Each row was made from one small tree. The marks that hang from a mark follow it in brackets, in alphabetical order. Every link used is in the known rows. Write each row's tree.
Known rows:
ruvoso(vuvi(reroz)): [ 14.0   4.9   9.5   4.8  -0.1 -12.8  11.5  13.5   9.4   6.8  -5.9   2.3
   0.3  13.1  -6.7   3.9  -2.7  -4.8   4.8]
dobor(vuvi): [ 12.3  -3.9  -8.7   9.4  -0.1  -4.1  -2.9   1.6   3.5   1.8   0.1   9.6
  -5.0   4.7  -5.7  11.9   2.6   4.0 -13.4]
ruvoso(dobor(vuvi(reroz))): [  5.1  -4.5   0.7  11.5   1.8 -33.9  -4.4   4.6   4.5  10.5   2.4  14.4
   2.0  10.3  -1.1  11.3   5.2   3.5 -16.9]
ruvoso(dobor(rilat) vuvi(reroz)): [ 31.2  -3.8  16.4   6.7   3.7 -15.5   9.9   2.4  -7.1   5.2 -17.4  10.5
  -7.4   2.5   4.4   8.8   0.2   0.2  -4.6]
dobor(ruvoso vuvi): [ 17.2   4.4 -14.5  16.9  -6.6  10.3  -9.5  10.6   5.0   1.4 -15.7  10.6
  -1.6   5.9  -8.7  11.6   2.9   1.5  -5.4]
mebeb(rilat(dobor)): [ 16.9  18.0   1.2  12.3   0.7  -4.8   9.0  -6.7 -13.4  -8.9  21.3   5.8
   6.2   0.1   7.7  -6.6   0.1   2.8  -7.7]
ruvoso(dobor(vuvi)): [  2.6  -7.5  -4.8   4.7   5.9 -16.0  -6.4   1.0  -2.5   3.6  -0.9  19.7
  -9.1   2.5  -2.3   6.7   3.8   7.8 -16.5]
mebeb(rilat(reroz(dobor(ruvoso)))): [ 24.7  36.6  -2.6  31.6  -8.8   5.0   1.4  16.8 -18.7   0.5  -8.5   2.9
  14.1  -0.9  -1.5 -19.1  -3.1   2.4   4.9]
dobor(rilat vuvi(reroz)): [ 37.3  -4.3   0.9  23.0  -7.6 -12.2  -0.6  -6.8   0.6   5.6  -7.4   3.8
   1.8   3.7   2.2  26.4   6.2   1.3 -19.4]
vuvi(dobor reroz ruvoso): [ -1.2  18.0  26.2  11.5 -11.9 -45.5  -5.0  14.0   9.9  17.8  15.2   8.3
  10.1  22.2  -3.6  15.7  -0.9 -11.2  10.3]
rilat(reroz(vuvi(ruvoso))): [ 33.7  31.6   7.7  17.1  -8.8  -8.0   5.3  11.5  -5.2   7.1  16.8  -4.5
   0.4  13.5 -13.8  -1.6  -6.4  -7.5  30.0]
dobor(rilat ruvoso vuvi(reroz)): [ 42.8   2.5  -4.7  28.8 -13.7   4.3  -7.3   0.3   1.8   5.1 -23.7   4.2
   5.8   5.9  -0.9  25.3   6.5  -0.9 -11.1]
ruvoso(dobor(rilat(reroz)) vuvi): [ 50.5  10.8   8.2  14.7   2.4  -8.6  12.6  -0.4 -26.7  -5.2  -9.4   5.8
 -11.3  -2.8   2.9   0.3  -5.3   2.7  10.5]
dobor(rilat ruvoso vuvi): [ 43.9   0.5  -9.7  21.8  -8.8  20.5  -8.4  -1.1  -5.5  -2.0 -26.0   8.4
  -4.5  -2.9  -1.2  20.3   4.7   3.4 -10.7]
mebeb(reroz rilat): [ -5.2  25.8  -7.1  18.8   0.8  -4.2  15.3  -5.2  -9.5  -1.1 -13.5  -2.4
  -1.5  -1.9  10.9  -5.6   6.7   4.8   0.8]
reroz(vuvi): [13.7  5.6  7.0 -2.1  2.9 14.9  5.2 12.2  5.8  1.4 10.6  3.0 -7.8  3.8
 -8.9 -9.3 -0.6  1.3  4.5]
mebeb(reroz(dobor(ruvoso))): [ -1.3  21.4  12.4   9.5  -3.6   4.6  -3.3  24.6  -0.7  10.2 -23.6   7.7
   1.3  -0.4   0.2 -17.9  -2.6   4.4  25.8]
vuvi(ruvoso(dobor)): [ -7.5   5.7   8.5   0.4   0.5 -21.0  -6.5  -0.8  -5.7  10.5  -3.0  11.9
  -2.8   4.8  -1.5   8.3  -1.5  -2.8   8.6]

Which tree is each row?
[ 50.2  28.1   4.1  29.4 -11.7 -35.0  -2.9   1.4 -13.5   2.2  30.2   8.2
   5.5  16.0  -7.7  14.9  -8.1  -3.6  20.8]
rilat(dobor(vuvi(ruvoso)) reroz)
[ 28.7   2.1  14.6  10.4  -6.3  24.2  -9.8  10.7  -8.6   3.4 -24.8   9.5
   2.1  -9.8   2.1  -3.3  -3.0   4.2   3.3]
reroz(dobor(rilat ruvoso))
[35.0 15.8  9.7  4.4 -1.4  6.6  4.8 19.4 -2.6 -5.8  0.5 12.8 -4.0  8.7
 -7.9 -6.6 -8.8 -2.1 21.3]
rilat(dobor(ruvoso(vuvi)))
[ 10.6   6.2  12.3  12.6  -3.7 -16.4 -11.5  15.1   3.9  17.8  -0.6  20.7
  -0.3   8.7 -10.9  13.0  -4.9   1.6   1.5]
reroz(dobor(vuvi(ruvoso)))
[  4.5  24.8  24.7   3.7   2.5 -11.6   9.7  26.0   7.2   5.2  16.1  11.9
 -12.5  13.0  -3.4 -16.1   0.5   3.1  21.3]
mebeb(reroz(vuvi(dobor)))
[  5.8  18.7  25.3   1.3   5.7   4.8   8.7  28.1   4.3  11.2   2.4   9.9
 -10.0   1.6  -5.1 -27.2  -4.3   7.9  23.7]
mebeb(reroz(dobor vuvi))
[ 28.2   5.1  13.1  19.2   0.1  -3.2   1.2   5.8  -7.2   8.2 -18.7  15.0
  -9.9  -5.8   5.8   4.7   0.9  13.0   0.0]
mebeb(reroz(dobor(rilat vuvi)))
[ 57.0  31.9   6.2  19.6  -7.6  -3.7   9.2  19.5 -15.0  -8.8   9.5   4.2
   2.3  11.5  -8.5 -11.5 -12.8  -4.6  33.7]
rilat(dobor(ruvoso(vuvi)) reroz)
[ 31.5  38.0  25.8  17.1  -9.6 -25.7   2.3  23.4  -2.6   8.2  32.0   7.8
  -1.0  21.5 -13.7  -3.4  -6.7  -7.9  30.1]
rilat(reroz(vuvi(dobor ruvoso)))
[ 51.3  36.8  19.3  16.1  -8.0 -17.6   6.4  11.7 -10.1   1.9  40.9   1.8
   3.3  15.8 -11.3  -7.1 -11.0  -6.3  38.3]
rilat(dobor reroz(vuvi(ruvoso)))
[ 50.3  39.9  -7.1  40.8 -10.4 -31.2   5.4  -6.2 -21.2  -1.4  29.0   8.1
   8.3  13.0  -2.8  13.6  -3.1  -1.2   6.4]
mebeb(rilat(dobor(vuvi(ruvoso)) reroz))
[ 35.1  11.6   2.3  22.6 -10.9 -16.6  -6.8  12.3   6.4   3.8  11.2  11.9
  12.2  17.9  -6.4   9.4  -0.5  -2.3   2.7]
rilat(dobor(ruvoso vuvi(reroz)))
[  4.3  32.0   3.7  30.5  -2.5 -19.8   4.0  11.5  -4.7  16.7 -13.0  19.1
  -3.3   6.0  -0.6   5.5   1.8   7.0   1.9]
mebeb(reroz(dobor(vuvi(ruvoso))) rilat)
[ 34.5   1.3  15.9  18.1  -6.5  -6.7  -9.8   2.4  -5.3  14.1 -10.5  18.9
  -4.5   0.0  -3.9  22.9  -3.3   3.8  -4.2]
reroz(dobor(rilat vuvi(ruvoso)))
[ 15.6  19.4  18.8   3.8  -3.9  10.2  -4.5  32.0   8.9   2.9   9.6  14.8
  -5.1  13.7 -12.2 -12.3  -0.3  -2.5  10.5]
reroz(vuvi(dobor(ruvoso)))
[ 31.8  21.1   8.3  27.4  -9.2 -28.3  -7.0  15.0  -7.6  14.6   8.3  12.4
   4.7  11.0 -12.6   8.0  -8.4  -0.6  14.1]
rilat(reroz(dobor(vuvi(ruvoso))))
[ 42.7   4.4  18.2   9.0  -2.1  26.6   0.8  20.9  -7.5   3.4 -32.3  16.0
  -7.9  -6.0  -4.6  -4.3  -7.6   3.4   9.1]
reroz(dobor(rilat ruvoso(vuvi)))
[ 17.1   3.2  17.8  12.2  -7.0 -27.6  -4.5 -10.2  -7.8  14.6 -11.6   6.4
   4.7   5.1   7.0  21.8   2.3  -4.8   2.6]
vuvi(reroz ruvoso(dobor(rilat)))
[ 24.8  28.1  11.8  12.5  -2.8 -20.1   2.2  11.8 -11.0   8.6  16.4   5.6
  -3.5  10.8 -10.6  -7.3  -5.3  -2.9  26.6]
rilat(reroz(vuvi(ruvoso(dobor))))
